What can hang from each mark:
T: Z
Q: S Z
J: T
V: S Z
Y: X Z
Z: H N Q T V Y
H: Z

Every row comes from one small tree of marks. Brackets hold a mark, then the marks that hang from it, in alphabetical order. Every link used is in the known rows. Which tree was each row made from?
Known rows:
{H Z}: [ -2  26  14 -13 -10  12  -1  13  12  22  -1   7   0  18   1   4 -17  24
  -6  -1  13  -6  -8   2  12  -9  -4  18 -11 -26   1   8  -1   2  -5 -24
  15  24  -4  -5  -7  21   2  -7]
{Y X {Z N Q V}}: [-10  31   7  -3  13  36  -8  39  29   3  51  15   7  28  -4   5 -18  -5
  -7 -12  25  -6  14  11  -3 -24  -4  16 -29 -30   5  -7 -12  -2  -4   1
  25   2  -9  14  -5  56 -34   0]
{Z T {V S} Y}: [ -1  30  16 -23   0  18  -7  16   8   2  69  -2  18  23   2   4 -26   8
  -4  -8  23   4   4  33   3  -5  -7  22 -18 -32  29  -6  -1  -7  -6  16
  16   4  -9   6 -26  33 -32   7]
{V S {Z Q}}: [ -3  34  12 -16  -9  13 -10  21  28   7  57  11   2  19   0  19 -20  20
 -14 -12  24  -9   9   1 -12 -15  -4  20 -34 -31  22  -5  -3  -4  -2  -7
  27   7  -8 -10  -3  30 -28   5]
{H {Z Q T V Y}}: [ -1  33  20 -10  -6  24  -4  13  15  13  60   4  18  19  -4  -4 -21  14
  -9   5  11   9   9  32  13 -12  -5  17 -14 -32  15  -8   4 -10  -6  11
  27   3  -7  21 -23  42 -37   6]
{V S Z}: [ -2  28  13 -21  -9   7  -8  16  23   4  32   8   2  19   4  16 -17  27
 -12 -10  28 -11  -3  -3  -8 -10  -3  22 -26 -29  23   0  -4   1  -1 -15
  18  14  -9 -19  -5  25  -9   1]
{Z Q}: [ -5  31  12  -9   0  17  -4  20  23  20  29   6  -2  23   0   9 -20   6
   2  -7  14  -5   4  21  -5 -13  -6  13 -16 -29   5   1  -4  -5  -6 -11
  21  16  -4   0  -9  24 -23  -1]
{Q {Z N T V}}: [ -6  20  19 -10  -6  22 -13  29  30  -7  21   1  26  23   1   8 -20  23
   3  -3  30   2  -2  13   3 -22  -1  25  -2 -32  27  -4  -9  -6  -4 -11
  20  -3  -8 -16 -14  57 -21  12]
{Q S {Z H N Y}}: [-11  23  15 -11 -31  12  -5  33  17   5  28   1  -4  22   0  18 -24  26
 -10   9  31  -6   9  -3   0  12   8  30  -5 -28   7  -3  -4   3   1 -21
  21  -2 -13 -26 -11  84 -13   1]
{H {Z Q T}}: [  1  29  16  -7 -17  22  -8  17  14  16  22   7  16  20  -4   1 -27  14
  -1   0  18   3  -3  16   9 -15  -8  17 -20 -29  10  -2   0  -7 -10  -9
  22  15  -6   8 -15  22 -29   3]
{Q S}: [ -5  30  14 -19 -12  16  -6  19  11   5  26   5  -1  22   3  13 -21  10
   5 -10  22  -2  -5  13  -9  -6  -3  16 -12 -26   8   7  -7  -3  -8 -27
  19  22  -5  -3  -9  25  -1  -5]
{Q {Z N T V Y}}: [ -5  21  17 -10  -4  16  -6  26  24   8  30  -2  20  23   1   4 -20  27
  -4   7  29   3   3  20  10  -9   2  27   0 -32  27  -7  -2  -5   0   8
  18  -9 -11 -17 -21  70 -32  13]
{T Z}: [ -6  21  11 -12  -3  12  -4  18  25  20 -13   6 -11  19  -1   2 -15  11
  -5  -3  22  -6  -7  12  -5  -7  -6  18  -2 -26  16   7 -13   0   0 -11
  11  25  -4 -21  -6   3   4  -2]
{Z N Q T {Y X}}: [  0  24   5   1   3  16  -8  35   9  19  43   2  19  29  -3   4 -35   4
  -4   4  25  -1   4  33   7  -5  -9  20 -24 -28  16  -8  -3  -7  -1  24
   8   2 -10  11 -23  61 -51   6]
{J {T {Z H}}}: [ -7  17  17 -11 -21  13  -5  27  27   1 -37   0 -20  20  -4   0 -23  13
  -5  -1  36  -8   7  11  -7  -1 -10  20  10 -27   6   3 -15   3  -2 -23
  16  15  -5 -30 -13  10 -10 -10]
{Y {Z N}}: [-10  22  13 -12 -10  21   1  33  24  12   1   8  -4  24   1   8 -18   8
  -8  -6  34 -12  -3  -4   1  -4  -2  22 -12 -28  -1   5  -6   9  -6 -20
  10  12  -7 -14  -9  37  -3  -1]
{V S {Z N T Y}}: [  0  21  13 -18 -20   6  -8  27  17   4  41   1  19  24   1  11 -33  28
 -15   3  42  -6   0   7   3   3  -4  32 -25 -32  33 -10   2   1   0   7
   7  -6 -13 -17 -22  53 -27  11]
{Z H Q}: [ -7  25  17  -8 -18  20  -6  25  20  17  28   5  -2  23  -4  10 -24   8
  -1  -2  18 -10  10  13  -5  -9  -6  16 -10 -30   2  -3  -6  -2  -6 -16
  22   6  -6  -3  -7  36 -27  -6]
{J {T {Z H V}}}: [ -9  20  21 -14 -14  22  -9  24  32 -11 -18   1 -11  19  -6  -3 -18  10
  -4  -4  34  -4  16  16 -10 -10 -10  19  12 -31  12  -3 -15  -2  -1 -18
  24   9  -5 -19 -12  19 -16 -11]
{J {T {Z N {Q S}}}}: [-10  29  13 -11 -26  26 -12  38  27 -13  -2   6 -15  23  -9   5 -30  -3
  -4  -7  38   2  17   9 -15  -9  -9  16 -13 -29  13  -6 -12  -6   0 -25
  30  16  -5  -9 -10  23 -22  -3]
{Y Z}: [ -7  27  12 -14   0  18   3  25  23  16   2   9  -9  21   4   9 -11  10
  -6 -10  24  -8  -7   4   2  -9  -2  18 -11 -24  -2  11  -6   5  -8 -19
  13  16  -5 -10 -10  19   4  -2]
{J {T Z}}: [ -5  23  12 -14  -4  11  -4  23  28   1 -42   1 -17  19  -1   0 -18  12
  -4  -7  30  -4  -1  13  -7 -10 -11  17   6 -25  13   7 -10   0  -1 -16
  15  25  -2 -26 -14  -6  -8  -6]
{Q {Z H}}: [ -7  21  15  -9 -16  12  -5  24  27  10  -1   3  -4  19   3  15 -14  31
  -4   0  20 -10  -1  -3  -1  -5   3  24   1 -27   5   5  -9   2  -3 -27
  18   7  -8 -31  -6  47  -8  -1]
{Y X {Z H {V S}}}: [ -7  29   8 -15   1  31  -8  30  17 -10  56  12   2  24  -2   8 -19   3
  -9 -19  26  -9  10   1  -8 -11  -2  25 -26 -28   6  -3 -16   3  -7  -7
  24   6 -11   9  -6  43 -17  -8]
{Z N}: [ -7  18  13 -10 -11  14  -5  26  16  16   0   3   6  25   2   7 -24  14
   0  -2  27 -10  -3  10   3  -8  -5  21 -11 -29   8   1  -6   3  -1 -19
   8  12  -6 -14 -11  35  -7  -5]

Which tree is each row?
[ -8  21  18 -14  -9  32  -6  33  23  -3  19   5  19  26  -1   2 -22   4
   1  -9  39   1   0  13   5 -16  -4  23 -12 -32  15  -5  -7   1 -10  -9
  14  -1  -8   1 -18  44 -17   8]
{Y {Z N T V}}
[-11  25  16  -9  -9  28 -13  34  37  -9   1   4  -8  23  -9  -3 -22   0
  -4  -6  33  -1  22  20 -10 -22 -13  14  -5 -34  19 -10 -13  -7   3  -7
  31   7  -4  -9 -10  27 -32  -3]
{J {T {Z N Q V}}}
[ -8  16  16 -11 -16   7   1  18  23  29   1   2 -17  20  -3  -1 -20  14
 -13  11  25  -7   4  13  -2  12  -2  24   4 -27  11   1 -10   4   2   2
  10   9  -8 -22 -13  34  -9  -6]
{T {Z H Y}}
[ -9  38  12 -17  -3  26  -7  19  26   9  69   9  -8  19  -5   3 -17  -3
 -10  -2  17   8  17  28 -13  -6  -3  13 -13 -31  23  -6 -11 -11   1   9
  34  11  -7   8 -10  34 -22   2]
{T {Z {Q S} V Y}}
[-14  22  15  -6 -27  30  -3  41  28   9  21   8  -3  26  -6   9 -28   2
  -8  -1  34 -14  13  -5  -2  -3  -2  23 -15 -31  -5  -6  -8   7  -8 -23
  21  -2  -9  -6  -6  58 -24  -5]
{Y {Z H N Q}}
[ -4  25  16 -16 -10  25 -17  30  21 -18  47   1  28  23   0  11 -26  21
   1 -12  32   1   2  10  -1 -19  -2  30 -17 -33  35  -8  -9  -7  -5  -9
  24   0 -10 -17 -12  49 -23  11]
{Q {Z N T {V S}}}
[ -7  24  15 -15  10  13  -1  12  28  23  29   5 -10  19  -1  -3 -10  10
 -12   1  18   2   6  26  -2  -4  -4  17   1 -29  21  -1 -10  -3   4  11
  16  12  -6  -9 -14  24 -11   1]
{T {Z V Y}}
[ -3  39  13 -17  -9  29 -12  14  16  -2  73  14   8  19  -3   5 -20  11
  -7 -12   7  -1  13   7   1 -21  -6  16 -32 -33  14  -6  -3  -8  -5 -11
  36  15  -6  16  -3  24 -21  -2]
{H {Z Q {V S}}}
[ -7  26  20 -15 -20  27 -16  30  23 -20  39   2  27  23   0  14 -25  20
   6  -7  34   7   1  11  -4 -17   2  23  -8 -32  28  -6 -10 -10  -7 -19
  28   2 -10 -11 -12  61 -18  11]
{Q S {Z N T V}}
[ -5  23  12 -18 -19   9 -10  26  24   2  29   9  10  23   1  16 -23  26
 -12  -6  37 -14   0 -10  -6  -9  -3  27 -28 -32  23  -5  -5   4   1 -17
  14   9 -11 -23  -5  41 -11   1]
{V S {Z N}}
[ -6  29  13  -8   0  11  -1  24  26  11  -5   3 -27  19  -4  -1 -21   6
 -15   2  22  -2  14  30  -3  -1 -11  13  -4 -27  10   0  -5  -4   3   6
  22  13  -4 -14 -19  11 -32  -3]
{J {T {Z Q Y}}}
[ -3  20  19  -8 -16   7  -2  24  18  14  15  -5   7  21   3  10 -22  31
  -7   8  25  -2  -3  16   8   6   2  29   7 -27  12   1  -4  -1  -5  -3
  13  -3 -10 -25 -22  62 -27   7]
{Q {Z H T Y}}
[ -5  22   5   1   1  15  -4  26  24  27  23   8 -14  23  -6   0 -21   4
 -15   8  17  -6  13  20  -5   5  -6  19 -11 -26  10  -5 -14  -3   3  18
  17   7  -9  -6 -10  43 -31  -6]
{T {Z H Q {Y X}}}
[  1  26  19 -15 -11  23  -9  12  16   3  24   4  21  19  -1  -3 -22  20
   1  -3  19   6  -5  16  12 -20  -6  18 -10 -31  16  -1  -3  -6  -9 -12
  20  12  -6   7 -16  27 -12   2]
{H {Z T V}}
[ -8  13  22 -12 -27  29 -12  29  19  -2  23  -3  29  27  -5   1 -33  11
   8  -1  39  -3   9  17   1 -12  -7  26  -2 -35  17 -13  -9  -2  -8 -12
  14  -6  -9  -1 -19  61 -31   1]
{Z H N T V}
[ -4  18  18  -9 -21  14  -8  26  23   3   0  -1  15  21   1  12 -22  29
   1   0  28  -3  -7   7   3  -5   1  27   3 -27  14   2  -8  -3  -9 -19
  17   4  -8 -25 -14  47 -18   6]
{Q {Z H T}}
[ -4  24  15  -7 -11  16  -5  32  12  17  38  -1  14  27  -3   4 -33   7
  -3   6  28  -1   6  31   7  -1  -8  20 -15 -32  16 -10   3  -5  -3  14
  11  -2  -9   3 -26  55 -45   9]
{Z N Q T Y}
[ -5  11  22 -11 -32   7  -4  29  22  13  16  -4  16  25  -1   8 -31  32
 -14  17  45  -9   4   6   7   8   0  31  -4 -33  20 -11   1   4  -1   0
   7 -15 -15 -22 -24  79 -33   4]
{V {Z H N T Y}}
[ -2  14  18 -12 -21  11 -11  27  27   8   4   3  22  24   0  10 -28  28
  -5   2  43  -6  -6   2   3 -12  -4  26 -13 -32  25  -5  -3   0  -4 -13
   6   2 -10 -20 -16  48 -21   8]
{V {Z N T}}
[-10  11  16  -8 -30  17  -8  37  26  -5 -44  -1 -13  23  -7  -2 -31  11
  -6   4  45 -12  10   2  -3   1 -10  25   6 -30   7  -3 -13   6   1 -25
  13  10  -6 -31 -13  28 -13 -12]
{J {T {Z H N}}}
[ -9  22  13  -7 -14  15  -2  22  25  27  24   5 -19  21  -6   1 -22   5
 -15  11  21  -5  13  16  -5   8  -5  19  -3 -30  10  -6  -8  -1   2   7
  19   7  -7 -12 -11  38 -28  -4]
{T {Z H Q Y}}
[-12  12  18 -13 -21  26 -10  28  32   7   8   5   3  24  -8  -2 -22   8
  -4   3  36  -9  12   4  -6  -7  -5  25   3 -34  20  -9 -18   1   1 -14
  17   3  -8 -17  -4  45 -11  -6]
{T {Z H N V}}
[ -2  38   4  -7   5  15  -5  25   7  15  66   7  -3  24   0  12 -22   2
  -7  -4  13   3   8  30  -7  -5  -3  14 -27 -23   6   0  -5  -9  -1  11
  22  15  -9  16 -15  47 -33  -4]
{Z {Q S} {Y X}}
[ -2  27  19 -16   5  16  -4  13  13  16  45  -3  18  23   2  -1 -20  12
   0  -1  22   6   1  38   7  -8  -6  18  -2 -30  22  -3   0  -7  -5  15
  12   1  -7   6 -27  38 -29   6]
{Z T V Y}
[-13  30  18 -16 -22  35 -14  24  32  -4  54  10  -2  20  -9   5 -21  -3
  -3  -7  25   2  21  12 -21 -10  -4  16  -9 -33  19 -10 -19  -9  -3 -16
  38   8  -6   3  -1  39 -19  -3]
{T {Z H {Q S} V}}
[  2  31  15 -22 -14  26 -12  14   9  -6  50   5  25  20  -1   1 -26  17
  -2 -12  20   5  -1  12   8 -18  -7  23 -24 -31  23  -4  -3  -7  -9  -8
  24  14  -7  11 -15  19 -12   4]
{H {Z T {V S}}}
[ -1  20  19 -19 -34  13 -13  21  18  -6  37   3  20  21   0  14 -31  27
  -7  -5  41  -7  -1  -3  -6  -3  -5  29 -19 -31  28  -6  -6  -1  -8 -15
  16   1 -12 -17 -14  41 -24   3]
{V S {Z H T}}
[ -6  27  18 -22 -19  36  -9  29  18 -16  55   5  16  23  -2   6 -25   2
  -2 -17  36  -2   7   7  -7  -9  -4  27 -17 -32  16  -8 -11   0 -15 -10
  23   0 -10   5 -16  38 -24   2]
{Y {Z H T {V S}}}
[ -9  31  13 -11 -22  26 -10  33  15   5  44   7   3  26  -3  13 -29   1
   2  -7  27  -3  10  11  -9 -10  -5  16 -24 -30   9  -4  -5  -6  -4 -20
  25  13  -7   6  -6  45 -22  -2]
{Z N {Q S}}
[ -6  15  22  -7 -37  18 -13  35  33   5  24   2  23  25  -6  11 -34  23
  -7   6  44  -8  12   3  -2  -9  -5  26 -14 -36  21 -15  -4  -3  -5 -13
  19 -13 -12 -12 -13  68 -47   7]
{V {Z H N Q T}}
[ -8  41  11 -20   4  37  -7  26  26  -6  76  14  -1  22  -2  10 -16  -3
  -8 -22  17  -2  15   9  -9 -20  -5  16 -31 -32  13  -4  -8  -4  -9  -3
  35   9  -6  13  -5  25 -23   2]
{Y {Z Q {V S}}}
[ -8  30  19 -10  -8  24  -4  20  21  20  63   2   0  23  -3   5 -21   9
  -6   5  14  -3  23  27   0  -7  -4  17  -5 -33   7 -10  -2  -5  -3   7
  26  -6  -8   7 -16  57 -44  -2]
{Z H Q V Y}
[ -8  31  15 -14 -24  13  -7  30  25  11  57   7   1  23  -2  16 -25  21
 -17   8  33  -4  14   6  -6  -1   2  21 -27 -32  18 -11   2  -3   2  -6
  25  -2 -11  -9 -11  71 -31   3]
{V {Z N {Q S} Y}}
[-12  24  15 -14  -4  30  -4  30  27   5  21   9   3  24   0   3 -12   5
  -5  -9  30  -6   5   3   0 -17  -2  21 -11 -31   5  -1  -8   5  -5 -14
  17   3  -8  -4  -9  45  -7   0]
{Y {Z N V}}
[-11  16  22 -12 -27  35  -7  37  24  -6  25   1  19  27  -4   2 -29   5
  -1  -4  45  -5   7   3   0  -8  -3  26  -5 -34   9 -10  -9   4 -12 -13
  15  -8 -11  -2 -18  57 -27   5]
{Y {Z H N T V}}
[ -5  24   6   0   2  30  -8  44  18   2  26  10  18  30  -5   6 -30  -4
  -2 -10  33  -4   0  15   0 -16  -6  21 -29 -27   7  -5  -9  -3  -9   3
  15   4  -9  10 -15  46 -39   5]
{Y X {Z N Q T}}
[ -2  36   7  -9   1  10  -7  24  21  14  68  11  -1  23   1  18 -19  18
 -16   1  21   0  10  17  -9  -8   1  16 -31 -26  14  -3  -4  -8   2   9
  27   7 -11   5 -11  59 -35   0]
{V {Z {Q S} {Y X}}}
[ -9  12  16  -9 -27  11  -2  33  22   6 -30  -5 -21  23  -6  -2 -28  13
 -14  13  42 -10  15  13   2  13  -7  26   9 -29   6  -4  -8   8   5  -8
  11   3  -9 -31 -20  44 -19  -9]
{J {T {Z H N Y}}}
[-12  34  15 -14 -28  32  -4  35  24  -1  48  10 -10  23  -5  16 -22  -3
  -6  -8  27  -4  13   0 -12  -2   1  18 -19 -28  -7  -1  -9   1 -13 -26
  32  10  -9   5  -7  44 -17  -5]
{Y {Z H {Q S}}}
[ -5  19  19 -13 -10  27 -11  25  17  -1  29   0  28  26  -1   2 -28   9
   8  -5  33   1   1  22   1 -18  -8  21  -6 -33  24  -8  -7  -6  -6  -6
  13   1  -7   1 -19  44 -26   5]
{Z N T V}
[ -4  24  13 -13  -2   4   1  21  23  13 -28  -1 -25  19   0  -2 -18  13
 -13   3  28  -3   4  25   2   3 -10  18   6 -24  10   6  -6   1   4   1
  11  17  -5 -25 -22  10 -16  -6]
{J {T {Z Y}}}
[ -9  21  15 -13  -6  17  -4  26  27   2  -7  -1 -14  22  -4  -6 -22   9
 -11   4  36  -3  15  25   0  -5 -10  20   6 -31  17  -5  -8  -1   7   4
  17   5  -6 -17 -20  37 -23  -3]
{J {T {Z N V Y}}}
[ -4  29  14 -15 -14  34 -18  31  15 -11  74   2  29  26  -6   6 -36  -2
   4 -13  30   1  13  22  -5 -21 -11  21 -29 -37  30 -17  -6 -11  -7   0
  26   0  -9  15 -14  43 -44   8]
{Z N Q T {V S}}
[ -3  31  17 -14  -2  14   1   6  17  24  32   6   1  17   1  -1 -13  23
 -14   6  10   2   3  15  15  -8  -2  18  -7 -29   6   1   3  -1   0   1
  19   9  -6   4 -16  39 -13  -5]
{H {Z V Y}}
